Every row comes from one small tree of marks. Brackets hold a mark, then the marks that hang from it, in alphabetical order. Every link used is in the known rows. Which tree was each row made from?
Known rows
[tuzut [bobe [lopef bubef]] pigef zilar]: [ 12  17 -15 -44   4 -34 -34  15  25 -18 -19 -11  22  37   8 -42   9 -31
 -19 -34  22  63  26 -22  -5  24  -3  10  18 -25 -14  -5  13 -10  52 -14
  15  -8]
[zilar [tuzut bubef [pigef poti ruvem] tinuk]]: [ 25 -24 -41 -33 -18 -48  -7  13  -1   1 -60  19 -75  44   6  -1  -4 -42
 -23 -69   6 -40  43 -49 -13   6  55 -24  38  -8  17   7 -21  24  36  10
  23  33]
[zinu [lopef bubef] tuzut]: [-22  27 -30 -26 -41 -11 -10  10  -8 -13   4 -23  36  28  11 -20 -17 -17
 -33 -33 -34  42  15 -14  10  -6 -23  24  -1 -10  37   7 -13 -11  12  14
   8  -5]
[pigef [lopef [bubef [tuzut bobe zilar]]] ruvem]: [ 31  43 -19 -35   9 -24 -48  34  -1 -19  -6  33  19  27  -8 -28  55 -57
  26  -8   9  13  22  -4   9  15  -2  -8  24 -11   9 -29  -4   1  39 -18
 -34  21]
[lopef [bubef tuzut]]: [ 29  21 -29 -15 -18 -27 -10  11  16 -15  -3  18   9  14   8 -16   7 -50
 -32 -14 -15  16  10  10  16   9 -34 -13  31  14  29 -37 -27  -6  22 -14
  -1  -3]
[ruvem [pigef poti tinuk]]: [ 62  -3  -1 -19 -23 -33 -21 -16  24  13   5  -9 -30  44 -10 -55  -1 -13
 -43 -77 -47  -6  53 -61   4   2   9  -3 -15   9  15 -10 -29   4  40 -36
  15  47]
[mimo [tuzut bobe pigef tinuk]]: [  7  23 -33 -30  -6 -22   3 -28   5   2   0  25 -37   2   4 -14  17 -26
 -15 -14  15   9   7 -35  18  -1  -8 -32   0 -52 -16 -34 -26  -8  11 -11
  10   4]
[zinu [lopef bubef]]: [  3  17 -30 -19 -28 -10 -14  -7  -3 -28  -7  -9   4  27  15 -16  -2 -31
 -35 -28 -19  39  20 -16   3   1 -35   3  15   1  24   0 -16 -23  26   5
  -4  16]
[tinuk [tuzut bobe [bubef lopef] zilar]]: [ 20  33  22 -30  13 -25 -17   0  17  -6  -4   1  -2  23 -14  -6  30  -7
   7  -5  28  36  31  -3  13  16  32 -35   8 -11   0  -5  18   5  16 -49
 -28   5]
[zilar [tuzut bubef pigef tinuk]]: [ 13  -5 -37 -31 -31 -40   9   5   5  -7 -45   1 -61  25  10  -8  -6 -35
 -16 -41  25 -16  17 -31   2   5  41 -22  46 -28  19 -13  -5  15  17   5
  22  -4]
[zinu lopef [tuzut bubef]]: [-35  19   9 -30 -46 -13  -6  12 -13 -22 -16 -21  13  35  21  -8  12  15
 -29 -51 -28  24  22  -3  14   5   6 -16  19 -13  32  10  11  -2  -2   5
   2  -1]
[tinuk [tuzut bobe]]: [ -2  30  19 -18  -5 -13   0 -27  15  -7  15  -7   8  22  10  -7  34 -10
 -30 -13 -21  34  24 -23  24  -6  13 -24 -10  17   9 -17  -7 -10  20 -38
  -1  13]
[pigef lopef poti]: [ 33  17   8 -17 -28 -28 -22  -9   5 -21  -2 -15 -34  11  -3 -19  27 -25
  -4 -58 -21  -5  43 -40  -9  -3  15  -3 -19   7  28 -34  -1   3  29 -42
   0  45]
[tuzut bubef tinuk zilar]: [ 26  16   1 -40 -22 -43 -40   5  18 -31 -28   3 -26  29   1 -12  17 -10
   3 -46  27   9  39 -17   4  17  21 -37  24 -19  -5   5  25   9  30 -13
  -6  -1]
[bobe lopef [tuzut bubef [pigef poti]]]: [ -4 -13   4 -25   0 -38  21  12  27   9 -37 -22 -40  58  20 -20   9 -25
 -49 -62 -24   9  38 -20  -8  13  10 -11  38   3  19  11   3   5  36 -34
  42  28]
[tuzut bobe]: [ 10  34   8 -30 -31 -17 -14 -17  10 -21  12   2  -1  25  21 -17  28 -19
 -10 -25  -8  36  24 -21   9  -9  -1 -38 -10  17   8 -32  -7  -3  30  -6
  -7  18]
[lopef [bubef [tuzut pigef zilar]]]: [ 26  26 -28 -23  -6 -37 -27  20   7 -14 -25  14   1 -11 -24 -48  11 -36
 -24 -29   8  28  22  -1   4  22 -26  -2  34 -29   9 -27   2  -4  24 -35
 -13  -6]
[zinu tuzut]: [ -7  37  16 -24 -43 -24  -2   7   4 -36   5 -22  34  17  10 -24   8  -6
 -29 -43 -42  13  26 -18   9  -6  -8 -15 -13  12  40 -20   7   5   9   1
  10   9]
[zilar tuzut]: [ 28  24  -1 -26 -26 -24  11 -12   5 -30 -16 -13   5  32  28 -29   2 -34
 -32 -43 -25 -11  27 -33  -7   0   8 -27   7  39  29 -37   2   5  29  12
  16  22]
[bobe lopef [tuzut bubef]]: [ -7  10  15 -31  -6 -25  23  17  32 -23 -16 -20   5  72  43  -6  23 -29
 -41 -33 -22  10  28   6   7  18 -11 -35  45  25  27  11  11   0  32 -14
  34  25]
[ruvem [pigef [lopef bubef] poti]]: [ 55  19 -22 -25 -24 -33 -33  11   9   4  22 -17 -25  49 -14 -44  -9 -38
  -9 -51 -24  -2  34 -38 -15  -1  14   2   4  -9  10 -30 -19   1  33 -58
  -3  44]
[pigef poti]: [ 33  13   5 -21 -22 -32 -18 -20  11 -21  -5  -9 -18  25  10 -20  10 -13
 -29 -61 -34   9  41 -41  -9  -4  -1 -22 -15  29  18 -25 -10   4  36 -20
   7  35]
[mimo [tuzut bobe [pigef lopef] tinuk zilar]]: [ 24  42 -19 -40   8 -25 -26 -10   0  -1  -2  13 -37  -2 -18 -36  40 -21
  27 -24  37   5  16 -48   9  10  13 -19 -12 -82 -24 -40  16  -4  17 -44
 -14   9]
[mimo [tuzut bobe zilar]]: [ 27  54  13 -56   8 -29 -32 -27   1 -23   4  11  15  35  24 -39  34  -9
 -14 -29   3  16  21 -28   0  16 -13 -61 -23  -1 -25 -32  15 -17  30 -13
  -6  16]
[mimo [tuzut [bobe lopef] bubef pigef]]: [-18  14 -10 -42  -2 -33  -1  -3  11  -4 -27  14 -21  48  36 -19  29 -22
 -42 -30  11  16   6  -9   4  34   5 -39  30 -32  -5 -19  -5 -11  17  -8
  41  10]
[tinuk [tuzut [bobe [lopef bubef]] pigef zilar]]: [  5  10  -9 -29  19 -31 -17   5  32  -4 -18 -14  33  28  -5 -35  11 -18
 -36 -15  11  64  28 -23   6  23  15  15  23 -29  -8  13  12 -13  43 -49
  16 -10]
[zilar [tuzut pigef]]: [ 17  19 -10 -25 -27 -26  16  -5   0 -28 -30 -20 -19   5   8 -40  -1 -35
 -39 -48  -6  -8  27 -39 -10  -1   5  -7  19   8  29 -32   0   4  18   4
  16  18]
[mimo [tuzut bobe]]: [ 14  46   0 -40  -9 -19  -3 -31  -1 -15   9  14   2  37  27 -21  28 -19
 -25 -17 -16   9  10 -23   5   6 -21 -54 -18   4  -2 -45 -15 -19  20  -3
   2  19]

Which tree is each row?
[-17   4   1 -39 -33 -22 -19  17  -7  -8 -52 -31  -9  14 -23 -46  13  20
 -34 -69  -3  28  44 -40  15  20  13  23  11 -61  25  36  24   0  14 -16
  13  -6]
[zinu lopef [tuzut bubef [pigef tinuk] zilar]]
[ 24  -8 -19 -23  -1 -25  23   2  14   8 -42   0 -51  29 -22 -30  17 -41
 -57 -62 -55 -26  64 -57   5  -5 -10  12  -6   5  39  37 -36   6  43 -25
  33  71]
[bobe [tuzut [pigef poti ruvem tinuk]]]
[ 36  20 -20  24  -6 -17   9   6  26  -5   5  32 -12 -24 -14   3  12 -50
  18   2  15   0  16   1  40   9 -28   2  17 -18  34 -62 -29  22   2  -9
 -27   8]
[bubef lopef [tuzut tinuk]]
[ 39  28 -39 -26  -2 -29 -41   5  23   6   7  39   7  27   3 -14  19 -43
  20  -5  32  43  11  -7  28   4   4 -18  22 -23 -19 -33 -13   0  49 -21
 -26 -30]
[lopef [bubef [tuzut bobe tinuk zilar]]]
[  2  22  35 -19  22 -24 -20 -14  36 -23  -8 -18  50  37  12 -31  38   1
 -22 -27  -8  50  33 -26  19  21  23  -3   3  15 -10   1  29  -8  49 -38
   2   5]
[tinuk [tuzut [bobe lopef] zilar]]
[ 20  41 -18 -49  -9 -27 -44  18  -1 -11  -5 -13 -16  10 -21 -43  27 -38
  13 -24  38  43  24 -27 -14   2  11   1  -1 -51  -2 -21  11  -9  31 -45
 -19   4]
[tuzut bobe [pigef [lopef bubef]] zilar]
[ 25  23 -26 -12  -8 -24 -19  40  -3 -26 -13  26   4  12  -3 -16  36 -70
  -8 -14 -23 -16  20   2   8  14 -22   4  38  -2  44 -35 -28   4  17 -13
  -7  38]
[pigef [lopef [bubef tuzut]] ruvem]
[ 48  44  11   6   6 -28 -11  12  17 -27  -7  16  22 -18 -23 -34  28 -35
   8 -18  19  14  31   0  15  19 -27  -3   6  -1  28 -58   8  13  11 -21
 -35  12]
[bubef lopef [tuzut zilar]]
[-31  10 -14 -18 -45 -16 -12   9  -3  -5 -13 -12  -8  32  13  10   4   8
  -6 -45 -13  21  19 -18  27   0  18  -6  21 -37  24  10   2   9   4   8
   3 -12]
[zinu lopef [tuzut bubef tinuk]]
[  7  18 -12 -26   4 -21  20  13  37 -19  -2 -14  32  68  30 -16  -2 -57
 -48 -18 -29  27  21   3   2  13 -43  -7  32  32  26   2  -7 -12  45 -11
  35  25]
[bobe [lopef bubef] tuzut]
[  6   0  -8 -44 -30 -37 -25  -7   0  13 -18   3 -69  33   6 -10  19  -7
 -19 -53   5  27  29 -23  -6  -6  39 -42  16 -20   0  -6 -15   3  30 -31
   7  12]
[tuzut bobe bubef [pigef poti]]
[ 13   4 -33 -19   2 -20  24  11  46  -4  -5  -6  12  67  19  -2 -11 -62
 -32 -14 -18  26  21 -18  16   9 -28   3  32   7  15  10 -15  -7  46  -9
  35   9]
[bobe [lopef bubef] [tuzut tinuk]]
[ 25  36   7  -7  -5 -32 -25  22   9 -29 -25  -3 -12 -34 -27 -48  51 -23
   2 -39  15   2  28 -12   7  18  -2   8  19 -50  21 -45  28  13   2 -56
 -27  11]
[bubef [tuzut [pigef lopef] zilar]]
[ 18  13  -9 -24 -25 -16  -4 -18  13   2 -16   0 -38   1 -12 -35  23 -22
 -31 -34  -5  29  35 -50  23  -4  -1   2 -13 -23  15  -8 -25  -4  31 -17
  17  15]
[tuzut bobe [pigef tinuk]]
[ 17  11 -11 -22 -14 -18  36  -7  21   0 -23 -18 -40   8 -17 -37  13 -39
 -55 -37 -31  -5  43 -40  16  -7 -31   8   2  -9  38  14 -20  -6  23 -33
  24  36]
[bobe [tuzut [pigef tinuk]]]
[ 49  27 -26 -28  -4 -18 -44  12  16   7  -5  25   0  24 -16 -40  46 -57
  18  -8  18  24  25 -32  28  14   4   9  13 -27  12 -36 -13  -3  46 -40
 -14  -7]
[pigef [lopef [bubef [tuzut bobe zilar]]] tinuk]
[ 29  -6 -40 -25 -10 -32  -9 -10   3  12 -29  23 -54  38   2 -18   7 -45
  -3 -57  -3 -16  36 -67  -3 -16  51 -10   2  -1   2 -10 -33  27  51  10
   3  35]
[zilar [tuzut bobe [pigef poti ruvem] tinuk]]
[ 15  19   3 -30  27 -28 -29  -2  37  -9  -5  -7  55  57  13 -24  17 -22
 -27 -14   0  61  28 -19   8  23  11   1  13   7  -9   9  16 -13  57 -33
   8  -7]
[tinuk [tuzut [bobe [lopef bubef]] zilar]]
[ 20  30 -32 -19 -16 -19 -20   0  14   5  11  28   7  30  20 -13  19 -52
 -12   1  -8  41   4   8  21   1 -17 -28  26  10   9 -46 -30  -5  30  -9
 -12 -11]
[lopef [bubef [tuzut bobe]]]
[ 39 -18  -4  -7   9 -34   1   3  15   5 -41  20 -41  25 -27   9  16 -38
 -34 -38 -31 -30  67 -43  19  18  16   2   2   7  46  33 -35  16  28 -33
  16  59]
[pigef poti ruvem [tinuk [tuzut [bubef lopef]]]]
[ 25  18   8 -22   6 -23 -38  -5  37 -23  -2   3  25  38  19 -23  29 -12
  12 -40  19  47  27 -40  20   9  21  -3   2 -12 -19 -14  19   6  57   0
   1  -4]
[tuzut [bobe lopef] tinuk zilar]
[ 23  27 -37 -37  -1 -33   0  24  16  -2 -13 -20 -36  11 -39 -32   3 -53
  11 -20  28   7  26 -32  -5  -4  -7  14  21 -57   4  -1  13  -2  27 -62
  -9  12]
[bobe [tuzut [pigef [lopef bubef]] tinuk zilar]]
[ 19  18 -22 -39 -16 -39  -5 -11   8 -17 -21  22 -42  37  21   7  11 -25
 -21 -24   7 -19  15 -15   9  23  -9 -61  22 -26  -3 -17 -12  -6  11  -1
  18   6]
[mimo [tuzut bubef tinuk]]
[ 19   9 -17  -3   1 -26  -6  22  31 -22 -11  16  36  33  21 -22  10 -54
 -34 -15 -20  28  13   9  17  31 -33   6  44  18  30 -38 -21  -2  34  -1
  29  -4]
[bobe [lopef [bubef tuzut]]]
[ 30 -20 -14 -30 -20 -38 -19  23  -8  -4 -58   2 -85  23 -29 -17  34 -41
 -24 -72 -16 -36  60 -52  -1  16  26  13  12 -36  42  22 -24  14  30 -33
  29  64]
[tuzut bubef [pigef lopef poti ruvem tinuk]]
[ 76  -3 -29 -23 -25 -30 -34   8  17  15   7 -11 -38  51 -24 -49 -10 -52
 -20 -57 -30  -8  44 -61  -1   7  14  18  -5 -17  21 -18 -34  -1  41 -55
   9  45]
[ruvem [pigef [lopef bubef] poti tinuk]]
[ 44  15 -23 -32   7 -49 -29 -23   9  -3 -27  14 -48   1 -13 -35   1 -11
 -18 -64  12 -13  36 -62  -7  15   3 -16 -19 -47 -21 -20   4  -5  33 -37
   2  20]
[mimo [tuzut [pigef poti] tinuk zilar]]
[ 49  19 -15 -25   7 -29 -29   4  20 -13 -20 -15   1  12 -35 -35  18 -38
 -20 -23  -4  14  51 -48  15  17   9  28  -4 -25  22  13  10  -9  36 -71
   8  16]
[pigef [lopef bubef] [tinuk [tuzut zilar]]]
[ 17   4 -12 -48 -11 -49 -33  28   6 -35 -57  10 -43  15 -17 -14  28 -12
  -6 -57  26 -10  48 -26  -4  22  15 -20  39 -51   2  31  12  14  27 -12
  -1  26]
[tuzut bubef [pigef ruvem] tinuk zilar]
[ 12   1   2  -4   5 -31   0   7  -2 -12 -27 -12 -39 -12 -40 -20  36 -21
 -36 -52 -39 -24  53 -51  -5   1  26  22  -3 -18  33   6 -11   8  13 -65
   4  70]
[tinuk [tuzut [pigef lopef poti ruvem]]]
[ 23  13   7 -51   0 -48 -10   7  13   3 -36 -18 -49  40 -17 -32  18  -9
 -32 -67   0  10  48 -25 -22   3  17 -30  17 -11  -1  17  22   1  36 -56
  -1  28]
[bobe [tuzut bubef [pigef poti] zilar]]
[ 12  38   9 -45 -12 -28 -27  -7   5 -25 -13  -8  -5   3 -13 -48  28  -5
  -9 -40  19  41  31 -31   0   0   7 -18  -6 -21 -12 -19  21  -3  30 -29
 -16   6]
[tuzut bobe pigef zilar]
[  3  20 -20 -38  -8 -26 -42  23  30  -2   6  -1  60  61  16 -16  -8 -20
  16 -27  15  59  15 -27  19  10  21  16   0 -25  -8  -5  14  11  59   9
  17 -37]
[zinu [tuzut [bobe [lopef bubef]] tinuk zilar]]
[ 26   5  13 -18   6 -45 -20 -18  14 -11 -29 -25 -20 -12 -34 -38  11  10
 -40 -62 -13  23  56 -46 -10   6  24   6 -15 -15  -1  13  19  -1  32 -74
  -7  28]
[tinuk [tuzut [pigef poti] zilar]]
[ 13  33  22 -17   2 -30 -11   3  11 -31 -21 -31  -8 -28 -44 -44  38  -5
 -16 -38   5   7  42 -39  -1  10  18  14  -2 -47  16  -8  43  -2   2 -82
 -16  25]
[tinuk [tuzut [pigef lopef] zilar]]
[ 44   7 -23 -22  -9 -33  -3 -19  -3   9 -28   0 -69  -5 -25 -39  19 -38
 -32 -57 -20 -37  44 -73   2  18  -6  14 -33 -43  26 -24 -26   0  17 -47
  30  50]
[mimo [tuzut [pigef lopef poti tinuk]]]
[ 34  14   2 -11  11 -40 -38  28  -2 -20 -41  19 -26 -14 -37 -44  55 -27
   2 -63  -6 -21  51 -32  -9  16  15  18  12 -36  22 -29   7  18  28 -46
 -24  51]
[bubef [tuzut [pigef lopef poti ruvem] zilar]]
[  8  34  -8 -55 -16 -30 -11 -18  -2  -5  -3  20 -26  50  37  -6  31 -18
 -23 -20  -2   2   7  -6   6  15   1 -81  10  -2 -10 -28 -14 -14  13  -2
  11  12]
[mimo [tuzut bobe bubef]]
